Every row comes from one small tree of marks. The marks that hang from a mark follow it in brackets, in alphabetical order. Every link used is in the known rows. Which tree was each row made from?
In the rows, 128 means zero.
Known rows
pona{kiko tilis}: [188 148 110 102 106 114  97 101 137 156  61 179 127 129 100  86 131  87
  88 176  94 104 104 146]
zutep{pona{rimuf{kiko{pemu}} vafi{kune renof}} tilis}: [145 159 127 109 124 105  95 117  90 146 112 134 116 127 106 103 119  89
 144 164 137 115 157 133]
vafi{kune renof zutep{pona{rimuf} tilis}}: [134 149 138 108 116 125  75 128 118 144 117 132 108 123  90  96 104 107
 176 155 139 141 145 127]
tilis{zutep{pona vafi}}: [200 155  92 108 129 125  85 126 129 143  70 164 119 108  84  80 102  91
 126 147 105  76 141 146]
tilis{zutep{pona{kiko{pemu rimuf} vafi{renof}}}}: [156 158  89 101 131 136 106 117 137 124  73 127 112 113 103  82 118  71
  71 162 103  90 134 129]
pemu{kiko{pona{vafi{renof}} rimuf}}: [163 142 113 106 126 155  99 118 104 103 132 220 115 120 107  94 110  63
 115 166 166 117 122 120]
pemu{kiko{rimuf{pona{tilis vafi}}}}: [151 144 109 103 127 133  93 121  88 119 108 251 117 124 112  99 120  79
 145 177 126 117 110 135]
pona{kiko rimuf}: [192 158  99 101 105 108 102 118 101 140  49 170 127 131 107  78 124  71
  47 191  97 110 129 149]
tilis{zutep{vafi}}: [190 152  82 111 130 133  90 120 133 144  64 176 115 111  89  71 110  95
 117 151 101  80 122 144]
zutep{pona{kiko rimuf} tilis vafi{renof}}: [181 155 130 117 113 108 100 125  82 144  85 124 132 124  80  92  99 103
  95 183 115 129 171 149]
pona{vafi{kune renof}}: [112 146  99  99 136 123  90 110 124 139 123 164 113 133 103  88 108 109
  60 135 105 111 113 127]
pona{kiko{pemu} rimuf tilis{zutep} vafi{renof}}: [136 155  88 110 119 112 126 108 136 150  83 109 126 134 119  77 134  83
   6 172 112 112 140 137]
lazu{tilis}: [203 149 104 110 132 132  86 105 104 144  81 197 126 125  79  86 129  60
 120 153 128 100  97 146]
vafi{kune{tilis{zutep{pona}}} renof}: [148 140 129 102 129 137  82 108 144 121  91 133 101 118  80  90 105 102
 153 150 107  92 119 122]
kune{tilis vafi{renof zutep{pona}}}: [140 135 122  98 122 131  83 125 105 125  79 152 114 116  76  88 110 110
 155 127 150 100 117 134]
pemu{kiko{pona{rimuf tilis{zutep} vafi{kune renof}}}}: [163 146 117 108 110 132  92 117 131 123 124 174 120 124 113  89 111  84
 110 166 160 111 136 126]
kune{tilis vafi{renof zutep{pona{kiko{pemu}}}}}: [136 137 122  89 121 130  95 120 112 122  69 128 110 119  90  84 110 105
 109 136 151 109 115 133]
tilis{zutep{pona{rimuf{kiko{pemu}}} vafi{kune renof}}}: [163 159 106 100 128 118  90 122 105 140  85 121 111 112 103  80  96  88
 106 150 134  97 148 136]
zutep{vafi}: [188 145  96 106 133 122  91 119 104 154  95 210 122 123  89  81 100  97
  92 143 116 103 121 151]
tilis{zutep{pona{rimuf} vafi{kune}}}: [184 156  94 105 117 119  83 130 119 149  78 137 119 111  98  79 102  94
 114 148 115  85 157 150]
rimuf{pona{vafi{renof}}}: [131 157 108  96 146 115  91 128  94 132 122 233 118 127  94  90 109  92
 116 155  72 126 118 128]
pemu{kiko}: [201 144 111 102 130 121  84 113 111 114  81 231 113 127 100  90 103  82
 104 183 126 100  97 132]
zutep{pona{rimuf tilis}}: [218 151 118 112 117 100  90 123 104 163 108 205 133 126  85  99 119  62
 147 162 126  93 151 152]
tilis{zutep}: [201 155  87 110 130 132  88 116 145 136  57 186 109 110  90  77 121  79
 142 165  91  73 110 135]
kiko{pemu pona{tilis{zutep}} rimuf}: [214 143 106 111 129 165 119 112 138 150 138 210 103 106 111  89 137  22
 188 152 171 105 135 132]
lazu{tilis{zutep{vafi{kune renof}}}}: [164 149  99 111 130 142  83 106 117 141  78 134 120 116  82  75 116  88
 108 142 127 101 109 142]

Write each row's tree
[101 150 119  79 133 119 101 116 114 124 102 168 107 132 117  87 113 103
  62 159  74 139 116 127] : rimuf{pona{kiko{pemu} vafi{kune{tilis} renof}}}
[183 160 111 109 118 103 110 122 109 149  84 135 125 130 107  97 128  79
  77 182 111 114 165 148] : zutep{pona{kiko{pemu} rimuf vafi} tilis}
[131 151 138  98 113 123  87 122 122 140 101 102 104 126 106  91 105 102
 122 165 137 152 143 126] : vafi{kune renof zutep{pona{kiko{pemu} rimuf} tilis}}
[155 149  95 107 132 134  86 115 132 139  82 143 107 112  92  74  98 111
 108 147 104  95 121 134] : tilis{zutep{vafi{kune renof}}}
[123 136 120  95 111 142  91 123  98 119  63 131 115 114  86  86 118 104
 140 138 150 107 119 135] : kune{tilis vafi{renof zutep{pona{kiko{rimuf}}}}}
[195 148 101  96 141 137 112 116 139 145 148 211 110 124 113  86 116  49
  86 134 151 114 133 130] : kiko{pemu pona{vafi}}
[190 160  90 114 125 128  88 118 114 141  70 145 133 119  83  83 133  60
 113 148 126  83 133 148] : lazu{tilis{zutep{pona{rimuf vafi}}}}
[169 154  95 108  90 114 101 113 129 165  49 116 130 124 114  73 129 101
  70 174 105 101 142 157] : pona{kiko rimuf tilis{zutep{vafi{kune}}}}
[164 155 124  99 108 136  83 106 124 146  95 165 116 109 102  82 116  86
 191 143 150 101 118 127] : rimuf{kiko{pona{tilis{zutep{vafi{kune renof}}}}}}
[198 144 118 107 103 133  88 120 123 132 109 188 120 119 111  86 106  84
 133 169 165 108 139 139] : pemu{kiko{pona{rimuf tilis{zutep{vafi{kune}}}}}}
[134 146 110 106 128 142  94 123  91 145 117 207 110 110 100  90 119  84
 189 156 107 120 126 138] : kiko{rimuf{pona{tilis{zutep{vafi{kune renof}}}}}}
[166 150 110 107 132 128 101 114 130 121  66 145 114 119  87  87 125  74
 147 152 128  76 135 130] : kune{tilis{zutep{pona{rimuf{kiko{pemu}} vafi{renof}}}}}
[183 152 104 112 119  98  95 124 107 165 119 190 139 131  93  99 124  74
 106 146 125  92 158 153] : zutep{pona{rimuf tilis vafi}}
[197 153 111 109 119 101 104 107  93 166  89 209 123 129 111  90 136  55
 149 170 151 102 122 146] : pona{rimuf{kiko{pemu}} tilis}
[132 137 121 104 113 159  91 117 124 119 143 196 114 122 116  95 116  81
 145 149 186 130 122 121] : pemu{kiko{pona{tilis vafi{kune renof zutep}} rimuf}}
[158 140 130 104 123 115  88 124  89 142 120 143 124 127  82  92  87 103
 101 138 140 114 164 148] : zutep{pona{rimuf} vafi{kune{tilis} renof}}
[179 139 113 109 129 167 117 110 131 152 157 176 100 107 113  87 120  46
 162 139 180 120 141 130] : kiko{pemu pona{tilis{zutep{vafi{kune renof}}}} rimuf}
[193 157  96 113  94 112 104 112 135 155  39 143 130 123 106  76 140  77
  91 191  96  93 132 150] : pona{kiko rimuf tilis{zutep}}
[ 75 145 107  93 104 126  91 105 156 154  94 108 123 136 116  81 124 131
  44 135 112 135 110 132] : pona{kiko tilis vafi{kune renof zutep}}
[150 157 115  97 118 117  92 122 115 142  74 184 121 117  96  80 114 102
 127 176  63 124 120 138] : rimuf{pona{kiko tilis{zutep{vafi{renof}}}}}
[196 159  94 100 124 135 100 118 136 129  54 148 108 108 102  82 121  59
 107 173 104  84 129 136] : tilis{zutep{pona{kiko{pemu rimuf}}}}
[106 152  98  97 109 111  95 115 117 174 106 151 122 135 137  86 139  95
 115 127 168 121 129 143] : pona{rimuf{kiko{pemu}} tilis vafi{kune zutep}}
[221 147 121 105 114 129  91 123 106 115 106 231 119 124 105  89 105  57
 119 183 158 111 129 132] : pemu{kiko{pona{rimuf}}}
[ 91 140 107 104 123 128  86 111 149 162 133 155 119 134 105  88 120 124
 107 117 132 125 113 130] : pona{tilis vafi{kune renof zutep}}
[144 143  99 102 117 144 116 100 134 151  81 118 108 117 119  79 125  87
  72 165 126 115 120 140] : pona{kiko{pemu rimuf} tilis{zutep{vafi{kune renof}}}}
[161 141 111 104 125 129  90 119 115 118  60 133 112 107  75  85 114 103
 152 145 123  68 122 133] : kune{tilis{zutep{pona}} vafi{renof}}
